Each row was made from one path, in order. Every step used is in the known rows, and no mark comes twice. Write each row's path.
(in the rows, 128 means zero)
Known rows
bule, magum, rivop, pavil: [127 113 115 145 153 168 100  95 173  47 125  83 144 124 152 148 128 139
  56 170 109  91 130 114 173 138 176 118 111]
sube, zutug: [ 89 117  96 170 152 115  72 103 179  93 108 123 106 128 143 131 125 167
  90 159  62 123 156 165 150  66 136 171  83]
zutug, sube, zadas: [ 86 134  90 147 154 108  99  76 179 128 131 102 121 124 144 136 106 146
  58 153  74 123 142 124 104  64 103 162 156]
magum, rofe, bule: [101 129  93 160 149 145  81  80 182  88 107 133 145  98 144 123 120 153
  83 142  88  95 141 140  94 129 139 127  95]
mifaval, zadas: [114  87  84 169 136 123  48 137 169 101  98 121 128  71 164 137 135 138
  77 159  91 117 120 154 136  99 164 147 100]
pavil, magum: [ 81 140  95 152 178 137  74 119 158 131 125  71 121 101 158 132 134 135
  86 130  78  98 138 145 142 104 133 142 125]
rivop, rofe, bule: [104 126 115 123 148 140  84  89 169  89 119  97 138  96 146 127 135 147
  89 158  82 101 163 128 104 131 153 129 110]
magum, bule, sube: [ 88  86 124 190 157 107  90  99 189 114 135 111 166  95 146 124 129 137
  50 116 121  96 127 160 137 105 159 151 113]
magum, bule, rivop: [ 96 102 119 174 142 114 116 111 207  62 138 110 143 127 151 115 139 144
  57 164  80 102 149 130 144 115 145 156 104]
bule, magum: [104 117 110 167 155 149  91 134 158  74 121 103 124  99 165 128 133 159
  62 152  73  99 134 129 149  97 160 138 111]
bule, rivop: [ 96 117 104 157 133 122  95 120 185  76 124 114 119 124 139 116 141 164
  64 186  76 112 146 133 139 103 147 141 108]
zutug, sube, zadas, mifaval: [106 103  56 156 149 108 114  81 172  95 129 109 105  95 161 139 112 146
  48 157  81 123 133 124  97  92 105 165 155]
rivop, pavil, sube: [124 153 121 108 168 148  76  99 191 123 133  89 120 167 148 133 137 173
  41 161  93 106 143 138 150 122 160 119 116]
rofe, pavil: [106 123  97 161 140 129  68 113 174 112 137  99 133 110 147 116 114 143
 100 162 101 119 122 128 118  98 141 124 126]
rofe, pavil, bule, magum: [104 124 116 162 170 143  80 132 155  86 133  79 119  98 177  95 114 124
  89 141  93 108 129 100 122 141 154 138 125]
magum, pavil: [103 109  90 151 146 137  81  91 190 106 117 103 122 119 134 125 130 158
  63 153 121 104 123 145 156 103 151 141 124]
pavil, bule, sube: [ 74 108 114 161 164 110  65 105 163 135 118 100 131  88 144 107 134 135
  57 112 117 114 132 153 116 120 161 151 119]
rofe, bule, rivop, pavil: [108 113 109 116 135 144  89  94 180  59 118 110 129 133 134 127 131 150
  62 211  68 112 137 115 116 155 157 117  99]
pavil, sube, zadas: [105 151 115 137 151 110 107  95 190 136 140 116 125 186 146 130 123 162
  50 129  97 114 143 125 130  94 141 155 142]
bule, rivop, rofe, pavil, magum: [123 166 117 135 175 130  89 118 186  87 153  39 138 128 161 105 120 137
 118 192 108  96 148  94 147 160 135 115 132]
rofe, bule: [ 81 100 101 149 139 129  77 102 160 103 112 126 129  96 143 129 134 138
  78 152  70 106 142 144 100 116 146 137 106]
magum, rivop, rofe, bule, sube, zadas: [102 103 126 146 134 103 109  48 181  94 136 113 186 130 124 143 116 117
  77 138 159 101 142 114 111 152 167 134 138]
magum, bule, rivop, rofe, pavil, sube: [143 151 159 142 169 109 118 103 235  78 173  71 155 179 164  96 126 154
  73 181 124  82 169  96 157 173 144 128 123]
rivop, rofe: [112 143 109 129 148 144  86 100 181  95 128  81 133 105 151 126 137 163
  82 152  93 110 159 131 133  96 156 134 116]
rofe, bule, magum, rivop, pavil, sube: [126 118 147 126 170 155 101  86 177  69 128  99 141 164 155 143 133 136
  38 174 106  69 150 114 161 196 171 107 107]
magum, rofe: [112 148  89 167 152 147  81  89 195  93 117 119 141 104 148 124 123 170
  76 135  99 101 138 146 123  94 140 132 101]
rofe, pavil, magum, rivop: [ 96 126 102 169 170 128  76  99 172 117 146  63 149 116 152 130 121  99
 115 143 130  90 125 124 149 145 131 123 137]
zutug, sube: [ 83 124  99 154 167 121  77  94 173 126 123  93 114  91 150 131 123 155
  55 164  67 106 153 150 120  74 109 143 133]
pavil, sube, zadas, mifaval: [124 119  80 143 146 110 120  96 185 103 138 123 110 157 163 131 129 161
  40 134 103 116 132 127 125 120 141 162 142]
rivop, pavil: [114 131  95 121 146 158  72  97 176  95 122  91 126 120 143 138 130 159
  66 163  83 122 128 134 133 100 159 124 113]
pavil, bule, rivop, rofe: [103 147 121 118 158 130 101 105 190  68 128  74 117 118 154  97 147 150
  75 162  89 113 178 108 126 145 155 149 111]

Write each row's path
[ 98  86  82 190 180  95 123  92 172 105 146  88 156  97 172 136 114 107
  56  92 135  96 106 129 132 146 143 173 144]
pavil, magum, bule, sube, zadas, mifaval
[113 136 136 169 201 114  83  99 187 127 164  35 182  97 166 115 109 110
 102 123 153  78 130 118 145 162 148 126 138]
rivop, rofe, pavil, magum, bule, sube
[ 90 121 115 154 170 147  88 131 151  82 115  89 109  90 174 110 135 136
  61 126  72 104 147 122 132 123 158 155 112]
pavil, bule, magum
[ 83 122 101 163 171 132  87  97 169 116 130  75 138 108 148 144 139 111
  86 127 110  87 141 146 162 126 135 138 125]
pavil, magum, rivop
[131 161 121 104 149 122 119  88 211  92 147 102 126 222 141 126 121 176
  37 189  98 121 140  95 147 136 153 133 134]
bule, rivop, pavil, sube, zadas
[134 145 118 136 139 128  92 109 200  64 149  76 141 132 147 102 122 161
 104 207 110 111 147  97 133 136 149 115 123]
bule, rivop, rofe, pavil
[104 100 116 179 147 144 105 112 167  60 124 103 140 108 155 137 136 137
  62 152 105  86 138 129 167 119 162 136 113]
bule, magum, rivop
[139 169 136 122 169 130  79 103 200 123 156  70 138 158 158 111 125 166
  87 163 122  97 155 115 140 136 148 113 134]
rivop, rofe, pavil, sube
[107 136 128 157 180  97  57  87 181 109 133  78 136 119 151  95 108 142
 115 146 134 123 159 131 131 138 153 155 105]
rivop, rofe, pavil, bule, sube, zutug
[112 131 117 138 167 126  85  93 206 133 128 103 115 166 139 121 135 171
  39 149 129  89 137 148 173 127 148 139 128]
magum, pavil, sube
[ 98 131 103 123 157 122  86  73 172 124 129  92 144 138 136 123 109 130
  52 117 127 138 115 113 105 127 169 149 139]
rivop, pavil, bule, sube, zadas
[127 148 109 136 148 139  73 103 184  96 146  72 144 112 151 112 116 150
 112 165 114 112 140 111 124 114 151 117 129]
rivop, rofe, pavil
[110  88  72 170 146  91  95  91 165 106 143 104 134  98 160 103 104 114
  78 119 150 135  95 108  83 157 151 156 153]
rofe, pavil, bule, sube, zadas, mifaval
[142 128 131 157 152 150 102 103 181  48 151  67 160 115 163 123 117 132
 102 174 138  83 142  92 161 152 164 110 128]
bule, magum, rivop, rofe, pavil
[109 153 103 122 174 148  85 111 177  88 130  58 122 138 149 130 132 145
  71 189  79 105 135 118 159 145 145 123 114]
bule, rivop, pavil, magum
[120 136 135 103 157 133  93  97 196  85 129 110 123 182 140 122 139 164
  42 207  80  97 154 118 132 180 156 112 102]
rofe, bule, rivop, pavil, sube
[ 95 120 113 129 170 135  61  90 168 123 119  81 135 103 142 117 127 137
  50 129 119 123 121 141 122 140 174 133 118]
rivop, pavil, bule, sube
[136 173 115 160 170 132  75  94 213 121 144 103 147 157 157 105 111 172
  81 147 130  88 135 127 130 136 133 110 120]
magum, rofe, pavil, sube
[ 87  99 110 148 132 118  95 109 175  70 115 130 124 117 136 118 139 146
  72 193  65 106 148 129 111 139 145 136 101]
rofe, bule, rivop
[ 97 124 109 150 151 115  84 116 182  86 137  90 118 125 150  84 124 131
  93 175  96 121 138 106 111 147 140 140 122]
rofe, pavil, bule, rivop
[104 146 113 135 180 141  93  87 176 103 136  46 147 109 152 142 140 119
  97 135 124  82 162 129 164 141 144 131 129]
pavil, magum, rivop, rofe
[124 130 133 150 179 144 101 116 190  98 130  95 116 160 161 120 131 173
  28 155 123  72 136 128 195 142 161 133 125]
bule, magum, pavil, sube
[113 108 106 165 160 153  95 113 176  73 117  96 121 115 153 124 124 162
  53 161 114  88 120 126 176 118 163 138 122]
bule, magum, pavil
[100 110 129 143 155 120  75  87 167 108 121 101 159  87 138 127 131 147
  75 152 119  95 144 140 108 142 168 120 113]
rivop, rofe, bule, sube
[ 81 123 109 168 188 130  94 110 177 118 136  69 142 101 167 133 132 114
  79 107  81  87 145 141 146 118 131 160 121]
pavil, magum, bule
[113  96  53 155 123 121 116  95 169  78 128 125 115 110 158 138 124 147
  65 136  94 132 116 123 105  99 144 163 137]
sube, zadas, mifaval
[113 146 120 137 158 105  88  79 178 127 154  72 161 127 147 100  98 123
  98 119 157 130 126  91  93 143 160 143 159]
rivop, rofe, pavil, bule, sube, zadas
[107  80  69 176 130 100 106  93 168  97 128 129 136  99 149 134 119 145
  49 133 131 126  99 136 112 110 158 157 139]
bule, sube, zadas, mifaval
[105 109 120 133 140 134  97  67 179  72 124 100 153 107 137 137 140 124
  90 157 114  88 167 128 122 152 156 126 110]
magum, rivop, rofe, bule
